Each row was made from one walk, in order. Every step used is in the known rows, and no mark comes twice. Write each row's walk.
Known rows
fonul pozud nupa ramo keku: [ 22  -9   6  -9  17  10  12   9  31  11  -5   8  -8 -10   5   4 -10  -5
 -12   0 -10  21 -10 -23  14 -10 -19  45 -23 -20  -4   9  -9  14  -6]
nupa pozud fonul: [ 13   0   0  -4  10  13   5   6  20   4   0   3   1  -3  -4  13  -9 -11
  -9  -4 -19   1 -14  20  12   1 -23  47 -15  12   4   0  -4  17  -1]
pozud fonul bepib nupa ramo keku: [ 17  -2  16  -5  15   7  11  -4  43   8  21   2   1 -15   6  18 -12   7
 -11   4 -13  15  -3  16  10  -8 -17  50 -29  30   2  10  -8  -1  -5]
bepib fonul pozud: [ 11  -1  -7 -23   6  14   2   0  25   6  -4   4 -10   4   3   2  -5  -7
  -8  -1 -13   3 -15  -3  20   1 -22  28 -15 -15  -6   4  -1   6   0]
zasis nupa pozud fonul: [ 14  -1  -2   6  14   7  20  10  25  16  -2   5  10  -1  -2  13 -16 -11
 -17  -8 -16 -16 -21  19  13  -1 -25  46 -19  13   1   0  -2  20  -1]
fonul pozud nupa zasis miraz bepib: [ 16   1 -12 -11   3  -8 -10  10   8  23 -14   4  -6  -5   2 -24  -7 -18
 -18   2  -6  10 -18 -23  25   0 -13  11 -16  -1 -14  14  -7  13  -1]
pozud fonul bepib keku ramo: [  9  -6  15 -11   4  13  13   0  13   2  16  -1  12 -11   5  11  -4  11
  -9  -3 -16  -1  -1  15   7  -5 -10  56 -25  25   4  -5  -3   1   0]
keku ramo: [ 15  -1   8 -13   0   9   3  -2  19   3  -7  -1  -8 -10  -4   8   0  -9
  -8   2 -14  -1 -10   2  14   0  -5  52 -19  12  -5   0  -6   9  -2]
fonul bepib keku: [ 10  -4  -3 -10   5  16   5  -6  16   5  17   1   3  -6   9  16  -7  17
 -13  -7 -14   5 -10   6   6  -8   6  29 -22  24  -2   2  -7  -1  -4]
pozud nupa: [ 14  -1   0 -12   8  10  -2   6  15  17  -9   3  -8  -5  -7  15  -4  -9
 -10   1 -13   6 -13 -17  16  -2  -4  22 -18   5 -11  12  -3  16  -4]
fonul pozud nupa: [ 14  -5  -7 -11   9   7   2  12  11  16  -9   9  -8   2  -4   6  -7  -2
 -11  -1  -9   8 -14 -22  20  -3 -15  19 -15 -17 -10   9  -3  13  -4]
pozud fonul bepib nupa zasis: [  9  -2  -2  -4   0   3   0  -3  13  12  14   6  -1  -4   4  -9 -12   7
 -11   3 -12   1  -9  16  14   1 -13  13 -21  32  -7  12   0  -4  -3]
fonul bepib nupa ramo keku: [ 17  -3   3 -10  11   5   9  -7  44   9  20   4  -7 -15  11  19 -13  10
 -11  -2 -12  18  -8   3   9 -11   0  48 -28  30  -6   9 -13  -8  -7]
bepib nupa zasis: [ 13  -2  -6   0   0   6   3  -2  14  10  -2   2 -11  -5   4 -14  -8 -12
  -9  -4 -10   4 -11   2  15  -3  -3   9 -16  25 -11  10  -4 -15  -3]
nupa zasis miraz bepib keku: [ 14   2  -3  -6   0   2  -3  -5   6  12  -5  -7   7 -14  11 -19  -4 -25
 -16  -6 -12   3 -13   5  11  -1   4  20 -18  35  -8   4  -8  -6  -3]
zasis nupa ramo: [ 16  -2  14   0  14   5  14  -2  21  18  -5   2  -3  -6   0  13 -13 -11
 -15  -2 -12 -15 -20  -1  17  -5  -4  51 -21  10  -7   4  -9  14  -2]
pozud nupa zasis miraz bepib keku: [ 17   1  -1  -9   4  -2  -3   5   5  22  -6  -2   8 -12  10 -16  -9 -25
 -18  -5 -12   6 -14 -18  16  -4   1  16 -22  29 -12   9  -7  -1  -3]
pozud fonul bepib: [  8   2   4 -11   7  10  -3  -3  21   9  14   3   2  -4  -5  15  -6  13
 -11   6 -13   5 -10  20  13   0 -13  28 -21  18   1  13   2  21  -1]
pozud nupa bepib fonul: [ 14   4   5 -28   8   9  -6   4  29  15 -25   4  -9  -1  14  10  -9 -13
 -10   9 -14   5  -9 -27  23  -3 -12   4 -22   5 -15  13  -3  14   3]
bepib nupa: [ 16   0  -4  -2   5   7   4  -4  20  10  -3   4  -7  -5  -5  15  -9  -9
  -9  -4 -12   1 -13   4  15  -3  -2  22 -19  24 -11   9  -5 -12  -3]
pozud fonul bepib keku: [  9  -4   4  -9   8  20   7  -1  14   7  16  -1  13  -7   4  14  -8  11
 -12  -1 -15   1  -7  20   5  -6  -9  30 -22  25   3   3  -1   7  -4]
bepib keku: [ 12  -5   0  -4   7  18   9  -4  10   4  -1  -2   5  -7   4  12  -7  -9
  -9 -10 -13   0 -10   6   6  -7   2  28 -20  18  -3   0  -5  -6  -4]
miraz bepib: [ 13   8   0  -9   6   7  -5  -5  23   7   8  -1  -7  -8  -3  11  -6 -17
 -11   1  -9   5 -11   6  13  -3   1  28 -18  27 -12   8  -4  16 -10]
bepib fonul pozud nupa: [ 14  -3  -5 -28  10  12   3   9  21  15  -6   7 -11   3   4   4  -7  -7
 -12   2 -12   6 -15 -26  23  -1 -25  22 -19 -20 -12   7   1  10  -2]
bepib fonul pozud nupa zasis: [ 12  -3  -8 -26   3   7  -2   9  15  14  -5   6 -15   2  13 -23  -9 -10
 -10   3  -9   6 -14 -30  22  -1 -25   9 -15 -17 -14   8   2   6  -1]
pozud fonul: [ 12   1   6  -3   9  13   3  -1  17   6  -6  -1   1  -5 -11  11  -3 -12
  -7   5 -13   0 -12  19  13   2 -18  27 -17  12   1   9   3  18   0]
bepib nupa zasis miraz: [ 15  -3  -9  -3  -1  -6  -5  -1  11  20 -20   4  -5  -5  -4 -13  -7 -17
 -14  -1 -13   3 -18   5  22   4  -6  11 -19  26 -10  13  -3 -18   4]
miraz bepib keku ramo: [ 15   0  14 -11   5  13  10  -5  14   1  11  -7   6 -17   8   7  -5 -18
 -10  -8 -12  -1  -3   2   8  -8   3  55 -23  33  -6  -7 -11  -5  -8]
miraz zasis nupa bepib keku ramo: [ 14  -2  12   2   3   1  21  -1  18  12 -25  -3  11 -33  20   2  -6 -10
 -16 -12 -14 -15  -6  -6  16 -10   2  36 -24  15  -5  -4 -10  -3  -8]
nupa pozud fonul bepib keku: [  9  -5  -4  -7  12  18  12   4  16   4  23   3  15  -5  12  15  -9  12
 -10 -12 -19   1  -8  21   4  -5 -15  48 -20  26   6  -7  -8   5  -4]
nupa bepib keku: [ 13  -4   3  -4   6  18   6  -3  14   3 -20  -1   2  -3  15   8  -8  -8
 -12  -7 -12   1  -8   3  12  -8   4  10 -21  21  -4   2 -11   0  -3]

Write each row's walk
[ 11   2  -3   4   5   0  11  -2  23  20  -8   0  -2 -28  -3  13  -5  -8
 -15  -6 -12 -10 -17   1  14  -5  -2  27 -14   5  -9  11   1  15 -10]  miraz zasis nupa
[ 18  -1   7  -9  -1  -1   1  -4   6   8  -5  -6   8 -17   9 -23  -4 -26
 -14  -6 -13  -1  -9   1  14  -3   1  44 -22  34  -5   0 -10 -10  -1]  nupa zasis miraz bepib keku ramo
[ 19   2  10 -13   2   3   3  -2  14  10  -5  -7  11 -19   2   3  -3 -22
 -14  -6 -17  -3  -8   5  14  -3   0  56 -26  34  -5  -3 -14  -7   0]  zasis miraz bepib keku ramo
[ 12  -2 -18  -6   3   5   4   3  26  11  23  11  -7  -1   8  21 -11  17
 -12 -13 -17   6 -14   6  13  -4  -5  40 -20  33 -10   1 -13  -8  -2]  fonul bepib nupa pozud
[ 17  -9   6 -12   7  11  13  14   6  12 -27   7   4  -4  19  -3  -9  -4
 -14  -7 -11   3  -2 -26  21  -9 -13  30 -25  -9  -4  -5 -14  -3   0]  fonul pozud nupa bepib keku ramo
[ 15   2 -10   6   6  -1  13   4  26  17  -3   5  -1 -26   4  15  -7  -7
 -13 -15 -16 -11 -19   3  12  -4  -7  44 -13   5  -6   3  -4  11 -12]  miraz zasis nupa pozud
[ 19   6  13  -5  10  -6  -6  -5  18  20  -3  -2  -2 -13  -3  12  -5 -23
 -15   2 -14   1 -15   3  23   1  -4  49 -24  39 -12   7 -17 -11  -1]  zasis miraz bepib nupa ramo
[ 11   0  -7 -15  11   8  11   3  34  14 -26   6  -5   8  14  -3 -18  -6
 -19  -2  -9 -12 -18  -8  24  -3 -23   9 -23 -12 -13   6  -7  15   3]  zasis nupa bepib fonul pozud
[ 10   0  -5  -4  -1  -8  -7  -2  12  21  -2   5   4  -5  -2 -12  -6   5
 -14   4 -14   4 -14  19  21   3 -15  15 -21  33  -4  16  -2  -7   5]  pozud fonul bepib nupa zasis miraz
[ 13   3  -7 -26   5   5  -4   6  19  13   8   2 -13  -1  15 -24 -11 -18
 -11   6  -5   7 -12 -30  20  -1 -24  13 -17  -2 -19   8  -1  10  -6]  miraz bepib fonul pozud nupa zasis
[ 16  -6   9 -12  13   9   5  12   7  14  -7   8 -11  -5   1   5  -6  -5
 -11   4 -12   6 -14 -25  22  -5 -18  42 -17 -19  -5   6 -10  12  -3]  fonul pozud nupa ramo
[  9   0   1  -5   6   7   0  -2  23  11  15   6   2  -4  -4  18 -10  13
 -11   3 -13   3 -10  20  14  -3 -13  25 -24  32  -6   9  -2   0  -2]  pozud fonul bepib nupa
[ 12  -4  -3 -10   4   5  -4   5   9  16  -8   5 -12  -7   2 -13  -6 -13
 -10   2 -11   6 -13 -21  16  -3  -4  11 -15   6 -12  15   0  12  -5]  pozud nupa zasis
[ 15  -8  -5  -8  10  14   9   9   7  12 -24   7   3   0  15   0 -12  -2
 -16  -7 -11   7  -7 -22  18 -11 -12   4 -21 -10  -5   3 -13   1  -3]  fonul pozud nupa bepib keku
[ 15   8   0 -29   0  -8 -13   4  23  25  -8  -2  -5  -9   8 -17  -5 -29
 -14   9 -15   7 -16 -26  24   5 -12  14 -19  21 -21  15  -2  11   0]  pozud nupa zasis miraz bepib fonul
[ 14   6   0   3  12   7   5   2  24   8  18   0   2  -8   1  17 -12 -22
 -10  -5 -13   0 -11  20  14  -2 -20  42 -20  43  -6   0 -10  -3  -6]  miraz bepib nupa pozud fonul
[ 15   7  -9 -25   6   1  -9   0  27  13  -7   0  -5  -3   0  -3  -5 -18
 -15   4 -11   6 -18  -1  27   5 -21  31 -21   2 -12   6  -5   9   2]  zasis miraz bepib fonul pozud
[ 17  -5 -15  -9   3  -5  -6  13   3  24 -27   8  -7  -1  -1 -25  -4  -7
 -16   1 -12   9 -18 -21  27   1 -17  10 -15 -18  -9  14  -3   8   4]  fonul pozud nupa zasis miraz
[ 14   6  -4  -8   0  -5 -12  -5  15  13  -9  -2  -5 -11   0 -18  -3 -23
 -15   2 -11   5 -16   4  18   2  -2  16 -16  28 -12  14  -6  11  -1]  nupa zasis miraz bepib
[ 14  -7 -11  -8   4   3   1  12   4  16 -10  10 -13   1   3 -22  -8  -3
 -10   0  -8   8 -13 -24  20  -4 -15   8 -13 -17 -10  12  -2  10  -3]  fonul pozud nupa zasis
[ 16   7  -6  -5   2  -6  -6  -3  24  21  -3  -1   0 -11  -7  10  -8 -20
 -15  -1 -12   3 -19   8  21   1   1  23 -23  41 -15  11 -10  -8  -1]  zasis miraz bepib nupa
[ 14   1   3 -11   6   6  -6   5  19  17 -28   4  -6  -5   7  11  -7  -4
 -14   4 -12   7  -9 -21  22  -4  -3   3 -19   9 -12  14  -7  19   1]  pozud nupa bepib
[ 17  -4   9 -29  15  11   4  10  18  14  -3   6 -11  -3   9   3  -6 -10
  -8  10 -15   4 -12 -32  24  -3 -28  45 -20 -20  -9   4  -4   8  -2]  bepib fonul pozud nupa ramo
[ 14  -3  -6 -11  10   6  -2  10  14  15 -28  11  -9   4   7   0 -10  -1
 -14   2  -8   9 -11 -24  26  -5 -15   3 -19 -15 -10   9 -10  16  -1]  fonul pozud nupa bepib
[ 12  -7   6 -12   6  12  14   5  14   0  21   2  13  -8  13  13  -6  12
 -10 -12 -22  -1  -3  18   4  -4 -18  74 -23  25   8 -14 -10   0  -2]  nupa pozud fonul bepib keku ramo
[ 12  -1   0   1   8   4  10  -1  28  18 -29   4  -2  -1   6   8 -18  -7
 -17  -4 -12 -12 -18   1  19  -6  -1   8 -22  13 -12  12  -9  21  -1]  zasis nupa bepib
[ 11   4   4 -25   6  11  -5  -6  31   7 -22   1 -11  -1  12   5  -5 -14
  -9   6 -14   2 -10  -4  20  -3 -12  11 -20  13 -11   9  -4  10   3]  nupa bepib fonul
[ 13  -5  13 -11   1  14   9  -2  13   0 -21  -3   3  -9  16   4  -5  -8
 -11  -7 -16  -2  -2  -2  13  -7   0  36 -25  21  -2  -5 -13  -3   0]  nupa bepib keku ramo
[ 13   2   0  11   9   2  17   6  23  17  -3   3   7 -27  -2  12  -6 -11
 -12  -9 -16 -13 -16  17  13   0 -23  46 -16   8   0   3   2  18 -10]  miraz zasis nupa pozud fonul
[ 17   6  -7 -29   9  -2  -7   9  24  23  -8   4  -5  -4   1   4  -7 -20
 -17   7 -12   6 -18 -25  28   2 -24  24 -20  -4 -17  11  -6  13   2]  zasis miraz bepib fonul pozud nupa
[ 13   6  -5 -24   9  12  -2  -3  30   5  10  -1 -11   0   5   0  -9 -17
 -11   2  -8   5 -12  -5  18  -1 -19  27 -18   1 -13   3  -5  10  -6]  miraz bepib fonul pozud
[ 14   4 -11 -24   2  -2 -10  -3  18  12  -5   0  -7  -1   6 -31  -5 -24
 -14   3 -10   4 -18  -5  25   6 -22  18 -17   5 -12   9  -1   4   0]  nupa zasis miraz bepib fonul pozud
[ 12   0  -5  -9  11  11  -2   2  23   6  17   6   2  -1   1  18  -8  13
 -10  -1 -18   5 -14  21  11   1 -20  47 -17  21   3   1  -6  21  -3]  nupa pozud fonul bepib
[ 12   0  -4 -23   7  14  -3   0  27   3 -24   5 -12   6  15  -3  -7  -8
  -9   3 -11   4 -10  -8  24  -1 -23   8 -17  -9  -7   5  -5   9   3]  nupa bepib fonul pozud
[ 19   5 -12  -4   6  -6  -3   4  23  19   2   2   0  -8  -2  14  -8 -20
 -17 -10 -16   4 -19   7  21   1  -6  42 -22  41 -11   5 -16 -10  -1]  zasis miraz bepib nupa pozud
